Each row was made from one walk, in order. Every step used is in the known rows, and no mark comes twice. Write each row's walk.
Known rows:
mirol > manivin > seziz > kotap > bifi > donof: [ 19.1 -70.0  35.3  67.3 -24.7  21.4 -75.8  -1.9 -51.7 -43.6 -60.6  -9.1
 -59.5 -16.6  -6.6 -22.3  52.1  -9.5  29.6  75.9  31.9]
mirol > ludape > buvev > manivin > donof > bifi > kotap > seziz: [ 32.5 -44.6 -10.5  36.5  22.6  55.0 -60.9  43.6 -38.0 -52.3 -25.1   8.5
  -4.8  -2.4  48.1  33.1  26.4  53.7 -12.3  46.4 -43.2]
seziz > kotap > bifi > donof > manivin > mirol > ludape > buvev: [ -4.0   0.4 -17.4  81.4  49.1  50.4 -77.5  49.9 -78.7 -26.0 -52.3 -43.1
 -23.4  -0.8  19.8 -54.7 -14.1  -2.4  25.9  57.3   9.2]
ludape > buvev > manivin > mirol: [-26.6  -2.4 -39.0 -15.3  42.7  60.8 -26.9  -2.2 -42.3 -36.6 -16.1 -18.5
 -17.1  -6.6  33.4 -28.7  15.9  -4.2 -21.0  17.7 -13.3]
mirol > manivin > donof > bifi: [ 13.5 -78.7 -23.9  51.4 -16.8  27.0 -59.6   0.3 -75.8  -7.4 -67.7  29.3
 -21.4 -10.2   4.7 -26.7  16.0  14.7   3.5  65.2 -21.1]
buvev > manivin > donof > bifi > kotap: [ 25.2 -59.2  -9.8  23.6   5.2  29.9 -45.8  -8.6 -16.7 -13.2 -50.1  27.6
 -10.7  -3.9  17.9  -2.4  42.2  42.0   6.9  46.0 -22.1]
donof > bifi > kotap > seziz: [ 71.7 -68.2  -7.1  25.8   8.4  20.0 -17.5  32.7 -35.2 -41.1  -6.3   8.9
   5.8  36.7  29.1  27.0  30.4  62.6  -0.9  38.9 -47.0]
kotap > bifi > donof > manivin: [ 46.2  -9.6 -51.6  51.1  38.4  35.5  -9.5  29.8 -66.7 -38.6 -27.4   3.5
 -41.8  12.2 -21.6 -36.4  10.1 -48.4  39.8  63.4  17.7]
ludape > buvev > manivin: [  1.6  -3.8 -35.9 -16.9  57.9  46.9 -13.6  12.8 -41.9 -47.9   8.4  -8.6
 -28.4  -7.8  32.7 -14.2  27.5 -21.0 -10.1  38.8 -27.1]
buvev > manivin > donof > bifi: [ 13.0 -67.6  -5.1  28.9  11.6  30.6 -34.4 -19.6 -43.3 -21.4 -62.2  21.1
 -39.6 -23.5 -12.5   4.0  26.9   2.1  13.3  35.3 -26.6]
manivin > donof > bifi: [ 27.3 -55.9 -17.8  42.3 -13.2  28.9 -38.5   6.9 -55.7  -6.7 -65.3  13.1
 -16.3  12.5 -14.1 -10.1  -3.0  13.5  12.2  22.7 -20.8]
mirol > ludape: [ 11.6 -32.1  -6.0  50.1  41.6  58.3 -26.8  56.2 -41.2 -21.0 -44.1 -38.7
 -33.5 -13.2  -6.2 -23.2   2.6  11.3  11.4  63.6 -10.8]
seziz > kotap > bifi > donof > manivin > buvev: [ 30.8 -23.7  -4.8  51.4  28.3  12.0 -26.3  35.2 -66.6 -38.2   1.7 -34.1
 -23.9  36.8   1.6 -53.1  23.8 -22.3  53.7  57.1  13.2]
mirol > ludape > buvev > manivin > seziz: [-15.3 -14.0 -11.7  21.1  43.7  77.2 -53.2  36.2 -42.4 -43.7 -27.1 -31.6
 -31.9 -15.6  33.4   0.7  29.8 -13.7 -32.2  51.1  -8.2]
kotap > bifi > donof > manivin > seziz: [ 39.4 -14.3 -46.1  47.1   7.5  48.9 -29.7  23.7 -64.6 -38.3 -42.8   1.1
 -39.8  29.4 -22.2 -21.4  23.1 -52.0  13.3  53.7  38.8]
mirol > ludape > buvev > manivin: [ -9.8  -9.2 -17.7  25.0  76.7  63.8 -32.1  43.6 -45.8 -42.5 -11.6 -29.7
 -34.3 -34.5  33.0 -13.6  17.2  -9.4  -5.9  62.4 -29.6]
bifi > donof > manivin: [ 52.6  -7.3 -68.7  22.7  22.0  49.6   8.6  37.7 -63.7 -26.7 -23.6  18.3
 -37.4  25.2 -17.5 -55.3   4.7 -41.7   6.1  69.1   2.5]
manivin > donof > bifi > kotap > seziz: [ 63.4 -63.1 -15.7  19.4 -31.5  30.8 -35.1  26.0 -31.7 -36.1 -37.1  19.3
   3.0  42.9   8.6  21.5  22.5  62.6   0.0  24.9 -22.5]
mirol > manivin > seziz > kotap > bifi: [-10.8 -76.6  36.7  36.0  -1.0  17.9 -87.7  -1.4 -50.6 -36.4 -54.5 -34.5
 -42.7 -12.0  11.8  -8.6  63.5  17.1  16.4  76.3  20.6]

Which walk is each row?
[-17.3  -2.7 -24.6  17.5  35.6  76.9 -49.6  36.3 -40.5 -38.5 -42.4 -17.8
 -38.0 -27.4  12.2 -17.1   8.9 -10.6  -4.4  47.3  -3.7]	mirol > ludape > buvev > manivin > donof
[  2.5 -42.2  -0.1  11.9  25.6  24.4 -67.8  16.1 -53.5 -30.3 -44.9 -39.4
 -32.6  26.9  -0.8  -8.6  47.4   1.1   9.8  61.9  20.7]	donof > manivin > seziz > kotap > bifi
[ 19.2  -7.5 -55.4  53.4  23.2  49.4 -22.0  14.7 -67.8 -25.6 -52.3  -4.9
 -30.3  14.5 -20.9 -51.4  -1.1 -31.5  29.0  41.2  31.8]	kotap > bifi > donof > manivin > mirol
[  0.4 -42.5 -37.1   7.8 -21.7  49.0 -43.6  12.1 -55.0 -22.1 -58.9  10.3
 -35.0  -4.1  -8.6 -45.2  23.8  -0.9  -0.1  69.8  16.4]	mirol > manivin > donof
[-19.9 -36.4 -16.1  -4.3  31.4  57.9 -15.4 -15.1 -25.9 -28.3 -45.7 -18.3
 -40.5 -21.0  -3.8 -26.0  32.3   5.4  -1.7  31.8  -0.1]	buvev > manivin > mirol
[ 41.1 -31.0  -7.4  48.2  34.8  14.6 -33.3  22.2 -58.3 -37.3 -36.6 -12.7
 -51.2   6.0 -18.6 -38.5  23.3 -20.8  50.1  71.0  11.2]	seziz > kotap > bifi > donof > manivin
[ 18.2 -59.9  53.5  45.3   2.1  26.3 -49.7 -22.1 -19.2 -56.7 -54.4 -16.4
 -77.0 -29.1 -21.9   7.0  64.1 -22.4  39.5  44.7  27.7]	buvev > manivin > seziz > kotap > bifi > donof
[ -4.7 -37.5 -11.2  59.6  40.9  52.8 -65.0  23.9 -62.9 -23.7 -52.5   0.0
 -23.3 -33.7  23.1   1.1   1.6   4.1  -0.7  43.2 -42.8]	mirol > ludape > buvev > manivin > donof > bifi
[ 12.5 -27.7 -12.2  49.6  19.1  28.4 -46.5   6.3 -58.0 -23.6 -60.8 -22.3
 -40.3   9.5 -18.0 -52.3  11.8  -4.3  38.8  49.1  24.8]	seziz > kotap > bifi > donof > manivin > mirol
[ 12.2 -25.7  28.3  34.3  13.1  30.4 -61.3  -8.5 -35.6 -63.7 -25.1 -16.3
 -54.8 -13.8  13.0   4.0  48.8 -32.2  20.9  30.7  14.0]	ludape > buvev > manivin > seziz > kotap > bifi > donof
[ 38.0 -32.8 -18.4  15.2 -15.9  42.2 -36.0  22.5 -51.9 -24.8 -49.3   1.2
 -43.7  38.5 -14.2 -43.4  29.8 -17.9  -9.9  66.8  16.9]	bifi > donof > manivin > seziz > kotap
[ 47.3 -22.8  -8.4  66.5  15.8  29.3 -10.1  18.5 -43.9 -44.6 -32.0  -7.3
 -47.8  -6.2 -28.1 -18.7   8.5 -34.0  54.1  34.5  17.5]	kotap > bifi > donof
[-21.6   4.7 -34.6  41.0  36.1  76.3 -51.2  54.1 -58.7 -15.4 -39.1 -47.7
  -1.2   3.4  31.5 -42.3 -24.2  18.0 -19.1  27.0 -10.6]	manivin > mirol > ludape > buvev
[ 10.7 -50.9  37.2  31.2  33.7   4.9 -48.6   9.8 -32.5 -35.8 -35.6 -48.9
 -41.1  -8.4  -7.2  -5.0  31.5  19.8  50.7  43.3  -0.4]	seziz > kotap > bifi
[  3.0  21.7 -62.4  84.2  54.8  70.9 -53.5  58.7 -87.9 -28.6 -42.6 -27.4
 -15.3   3.8  16.0 -53.1 -27.4 -29.3  15.9  48.7  16.7]	kotap > bifi > donof > manivin > mirol > ludape > buvev
[ 12.6  -7.2 -62.7  -5.2  40.1  42.9   2.1  50.9 -70.8 -23.1  21.0 -27.7
   4.6  59.1  18.5 -57.9  15.1 -15.9  -4.4  57.5  -6.2]	donof > manivin > buvev
[-22.3  17.1 -76.8  25.2  59.6  81.4 -49.6  66.2 -81.9 -10.7 -34.4 -36.8
   5.7  21.5  37.9 -58.5 -23.4   4.8 -32.1  56.1 -10.4]	donof > manivin > mirol > ludape > buvev
